Each row was made from one small tree. The marks that hang from a mark follow it in brackets, in the order of their numbers. Every link used is in the known rows. Write each row's tree.
Known rows:
K15{K711}: -1.566 -1.180 -0.147 -0.141 -2.821 2.684 -1.271 -2.394 0.863 1.746 1.475
 0.754 5.669 -1.330 -0.651 -4.096 1.058 -0.125 3.853 -0.978
K369{K462 K711{K15}}: -3.813 -1.636 2.051 -3.695 -3.578 4.654 -1.892 2.627 -0.933 4.556 1.286
 5.004 1.840 -0.951 -0.922 -5.499 -0.201 0.987 3.250 -1.879
K369{K462 K711{K15 K504{K542}}}: -3.424 -0.213 5.156 -3.127 -3.920 6.171 -1.797 0.731 0.841 4.970 0.852
 4.575 1.566 1.355 -1.365 -6.425 -0.876 1.430 4.009 -0.328
K785{K504{K711}}: 1.108 0.529 -0.031 -1.077 -1.203 4.794 2.146 -3.945 1.715 2.537 1.668
 -4.885 4.278 2.499 -1.157 -3.409 -1.204 0.754 1.551 -0.782
K462{K369{K711}}: -1.988 -0.731 0.930 -1.306 -2.969 2.079 -1.671 -2.001 1.025 2.721 1.206
 0.260 4.399 -2.712 -1.652 -4.632 1.882 -1.681 3.618 -2.168
K785{K504{K542 K711}}: 1.750 1.635 0.903 -1.369 -1.712 5.418 3.833 -4.404 2.471 3.366 1.711
 -6.533 4.250 1.912 -0.339 -4.825 -1.976 -0.056 1.039 -0.079
K15{K711{K369 K504}}: -4.194 -0.260 1.896 0.237 -1.638 3.872 -5.207 -5.290 4.126 0.401 1.656
 2.893 4.939 0.668 -3.142 -5.063 0.671 2.192 5.211 -0.259
K504{K785}: -0.296 -1.591 -0.348 0.820 -2.154 4.344 1.091 -3.950 1.957 3.818 0.433
 0.041 4.593 0.330 -1.168 -3.861 -0.941 -0.399 1.638 0.306
K15{K711{K504}}: -1.661 -0.972 2.149 0.655 -2.413 3.379 -3.113 -3.952 1.962 1.304 0.787
 2.150 5.544 1.366 -1.819 -3.724 1.188 1.049 5.127 -0.034
K711{K15 K369 K504{K542 K785}}: -3.778 -0.638 3.509 0.693 -2.923 7.852 -2.529 -6.311 5.762 3.269 -0.689
 2.075 3.240 1.862 -2.143 -6.613 -2.395 2.759 2.804 2.683
K849{K504{K542 K711 K785}}: 1.068 -0.544 0.595 -1.283 -2.520 5.755 5.962 -4.778 5.024 3.944 0.109
 -3.622 3.735 -0.066 -2.469 -4.808 0.296 -1.111 1.094 0.238
K785{K504{K542 K711{K15 K369}}}: -2.072 1.300 1.598 -2.022 -2.321 7.383 0.500 -4.773 4.302 2.502 1.108
 -4.140 3.125 1.286 -0.899 -6.633 -2.950 2.596 1.404 0.650
K369{K711{K15 K504{K542}}}: -2.259 -0.729 4.879 -1.475 -3.435 6.096 -2.789 -1.500 1.284 3.753 0.736
 2.986 2.439 1.358 -0.789 -5.902 -1.624 0.541 3.763 1.350
K504{K542 K711}: 1.246 -0.173 1.704 -0.702 -2.009 5.235 3.677 -3.856 2.456 4.675 0.679
 -2.872 4.927 -0.302 -0.319 -4.465 -2.751 -1.925 0.087 0.365
K711{K15 K369{K462} K504{K542}}: -3.832 -0.117 4.015 -1.798 -2.212 6.244 -3.018 -2.393 3.597 3.936 0.778
 3.759 2.520 2.696 -2.067 -6.865 -1.969 2.756 3.397 -0.068
K849{K504{K542 K711{K15} K785}}: -0.209 -1.683 1.702 -1.413 -3.763 7.215 4.591 -4.043 4.746 3.816 -1.314
 -1.909 3.235 -0.311 -1.599 -5.216 -0.187 0.453 1.282 1.185
K542{K504{K711}}: 1.827 -1.783 1.152 -2.150 -3.432 5.686 0.305 -2.054 1.063 1.520 2.868
 -1.495 4.635 -0.618 -0.800 -3.060 -2.753 -0.413 2.544 0.247
K711{K369 K504{K785}}: -3.045 -0.677 1.655 1.281 -1.031 5.458 -2.875 -6.863 5.256 2.406 0.532
 2.105 3.800 2.601 -3.585 -4.745 -1.277 2.026 3.100 1.001
K785{K504{K542 K711{K15}}}: 0.471 0.421 1.872 -1.611 -3.121 6.986 2.447 -3.439 1.965 3.397 0.457
 -5.037 3.609 1.742 0.401 -5.272 -2.603 1.557 1.247 0.975
K849{K504{K542}}: 2.211 -0.744 0.130 -1.837 -1.243 2.636 2.495 -1.336 1.949 2.471 3.448
 -2.682 3.760 1.341 -1.385 -4.900 0.583 -2.253 2.422 -1.406
K504{K542 K711 K785}: 0.224 -0.212 1.364 0.185 -2.982 6.787 4.972 -5.895 3.902 5.281 -0.920
 -2.703 4.685 -1.073 -0.888 -4.733 -2.413 -1.022 -0.009 1.507
K785{K504}: 1.218 0.055 -0.790 -0.804 -0.844 3.129 0.037 -2.521 0.342 1.819 3.239
 -3.810 4.068 3.184 -0.668 -3.842 -0.665 0.588 2.760 -1.285

Which tree is each row?
-3.577 -0.582 1.910 -0.269 -3.562 8.756 1.612 -6.203 5.985 4.392 -1.750
 -0.309 3.593 -1.682 -1.404 -6.531 -3.236 1.692 0.364 2.266 -> K504{K542 K711{K15 K369} K785}
-2.388 0.556 3.783 -0.014 -4.283 4.882 -0.434 -5.951 4.580 3.668 -1.138
 -0.101 3.839 -1.083 -2.720 -6.013 1.391 -0.253 4.303 0.571 -> K462{K369{K711{K504{K542 K785}}}}
-0.923 -1.014 0.994 -2.493 -2.734 6.039 -1.742 -3.177 3.180 0.683 3.568
 -0.951 4.161 -0.951 -2.109 -4.434 -3.125 0.684 2.665 0.090 -> K542{K504{K711{K369}}}
-4.611 0.799 2.399 0.711 -3.320 6.047 -2.211 -7.678 6.496 1.928 0.029
 1.401 4.742 -0.212 -2.914 -6.802 0.292 2.557 4.523 1.658 -> K15{K711{K369 K504{K542 K785}}}
-4.348 -1.307 1.600 -2.571 -2.302 6.531 -0.638 -1.728 3.075 4.131 -0.213
 2.937 2.994 -0.368 -2.059 -5.386 -2.021 2.269 1.240 -1.223 -> K504{K711{K15 K369{K462}}}
-3.034 -2.269 1.572 -1.859 -5.060 8.960 -1.794 -4.406 4.501 1.185 0.446
 1.040 3.394 -1.819 -1.897 -5.224 -3.361 3.223 2.817 2.146 -> K542{K504{K711{K15 K369} K785}}
2.213 -0.485 1.024 -2.010 -1.472 4.165 4.594 -3.003 3.222 3.190 1.893
 -3.635 4.092 0.578 -1.834 -4.419 0.046 -2.067 1.288 -0.920 -> K849{K504{K542 K711}}
-3.141 -1.702 2.175 -4.427 -4.478 7.531 -2.478 -0.230 2.322 1.911 2.142
 2.519 2.664 -1.044 -1.763 -5.539 -2.949 3.062 3.409 -0.640 -> K542{K504{K711{K15 K369{K462}}}}
-0.172 -0.656 1.027 -1.171 -2.369 6.275 0.645 -3.094 1.316 2.396 0.352
 -3.189 3.656 2.172 -0.440 -3.904 -1.709 2.176 1.820 0.245 -> K785{K504{K711{K15}}}
1.207 -0.889 -0.228 -1.051 -2.241 4.037 3.679 -3.409 3.686 3.160 1.726
 -2.467 3.617 0.698 -1.878 -5.113 0.888 -1.216 2.328 -0.224 -> K849{K504{K542 K785}}
0.279 -0.340 2.758 1.278 -2.432 5.801 0.993 -6.099 3.802 4.149 -0.114
 -0.261 4.260 2.545 -1.568 -4.775 -1.675 0.108 2.479 1.987 -> K711{K504{K542 K785}}
-3.604 0.898 2.721 -0.768 -1.943 6.266 -0.460 -5.234 5.568 4.633 0.544
 2.026 2.927 2.167 -3.481 -6.818 -1.211 2.198 2.953 0.123 -> K711{K369{K462} K504{K542 K785}}
0.791 -1.960 0.974 -1.247 -4.423 6.997 1.515 -4.154 2.528 2.162 1.154
 -1.270 4.381 -1.251 -1.431 -3.457 -2.554 0.590 2.350 1.466 -> K542{K504{K711 K785}}
-4.448 -1.294 3.159 -1.456 -1.809 5.548 -4.680 -1.881 2.868 3.105 0.722
 5.404 2.510 3.253 -2.783 -5.453 -1.072 3.404 3.673 -0.933 -> K711{K15 K369{K462} K504}
-4.275 -1.814 3.787 0.227 -4.940 5.558 -3.678 -4.758 3.587 2.751 -2.607
 3.346 3.378 -0.771 -2.621 -4.934 1.781 2.039 5.230 0.756 -> K462{K369{K711{K15 K504{K785}}}}
-1.103 -1.522 3.759 1.159 -3.673 7.403 -0.353 -5.186 3.424 4.164 -1.599
 1.407 3.675 2.506 -0.811 -5.293 -2.000 1.561 2.654 2.926 -> K711{K15 K504{K542 K785}}
-4.967 -1.478 3.911 -1.971 -4.291 6.689 -2.358 -1.074 1.754 4.802 -1.202
 6.529 1.463 1.128 -2.760 -5.392 0.169 3.102 4.527 0.130 -> K369{K462 K711{K15 K504{K785}}}
-3.421 -1.690 4.231 -0.662 -3.766 4.111 -4.857 -2.710 1.946 2.143 -0.964
 3.389 3.517 -0.175 -2.161 -4.655 1.488 1.087 5.229 -0.183 -> K462{K369{K711{K15 K504}}}
0.875 -1.612 1.921 -2.171 -2.814 5.770 3.352 -1.980 3.168 3.256 0.380
 -1.953 3.448 0.431 -1.126 -4.927 -0.456 -0.600 1.446 0.116 -> K849{K504{K542 K711{K15}}}
-3.995 -1.354 4.307 -2.784 -3.305 5.327 -3.728 0.999 0.157 4.208 0.575
 6.344 1.657 1.912 -2.161 -5.094 -0.297 2.277 4.542 -1.033 -> K369{K462 K711{K15 K504}}
-2.761 0.131 0.686 -1.616 -1.588 6.695 -1.289 -4.413 3.664 1.549 1.126
 -2.602 3.167 1.905 -1.632 -5.197 -2.157 3.411 1.884 -0.001 -> K785{K504{K711{K15 K369}}}
-1.955 0.890 4.232 -3.049 -2.590 4.619 -0.661 -0.245 1.145 5.035 1.969
 3.092 2.210 1.530 -2.051 -6.026 -0.498 -0.061 3.984 -1.279 -> K369{K462 K711{K504{K542}}}
-3.398 -2.051 0.453 -1.464 -2.442 6.789 0.723 -4.984 6.098 2.086 -0.524
 0.476 2.770 -0.117 -3.577 -5.152 0.114 2.429 1.845 0.231 -> K849{K504{K711{K15 K369} K785}}
-3.010 -0.085 0.759 -2.389 -1.055 5.031 0.557 -2.694 3.380 4.223 1.254
 1.292 3.541 -0.207 -2.892 -4.958 -1.531 0.872 1.135 -2.270 -> K504{K711{K369{K462}}}
-1.693 -2.520 1.389 0.412 -3.638 7.422 1.835 -4.620 3.119 4.338 -2.579
 0.734 4.103 -0.664 -0.965 -3.829 -2.123 1.217 0.569 1.813 -> K504{K711{K15} K785}
-3.689 -0.338 2.801 -1.893 -3.020 5.302 -1.116 -1.857 2.180 4.840 0.282
 4.920 2.030 1.376 -3.534 -4.937 0.633 1.716 4.245 -0.844 -> K369{K462 K711{K504{K785}}}
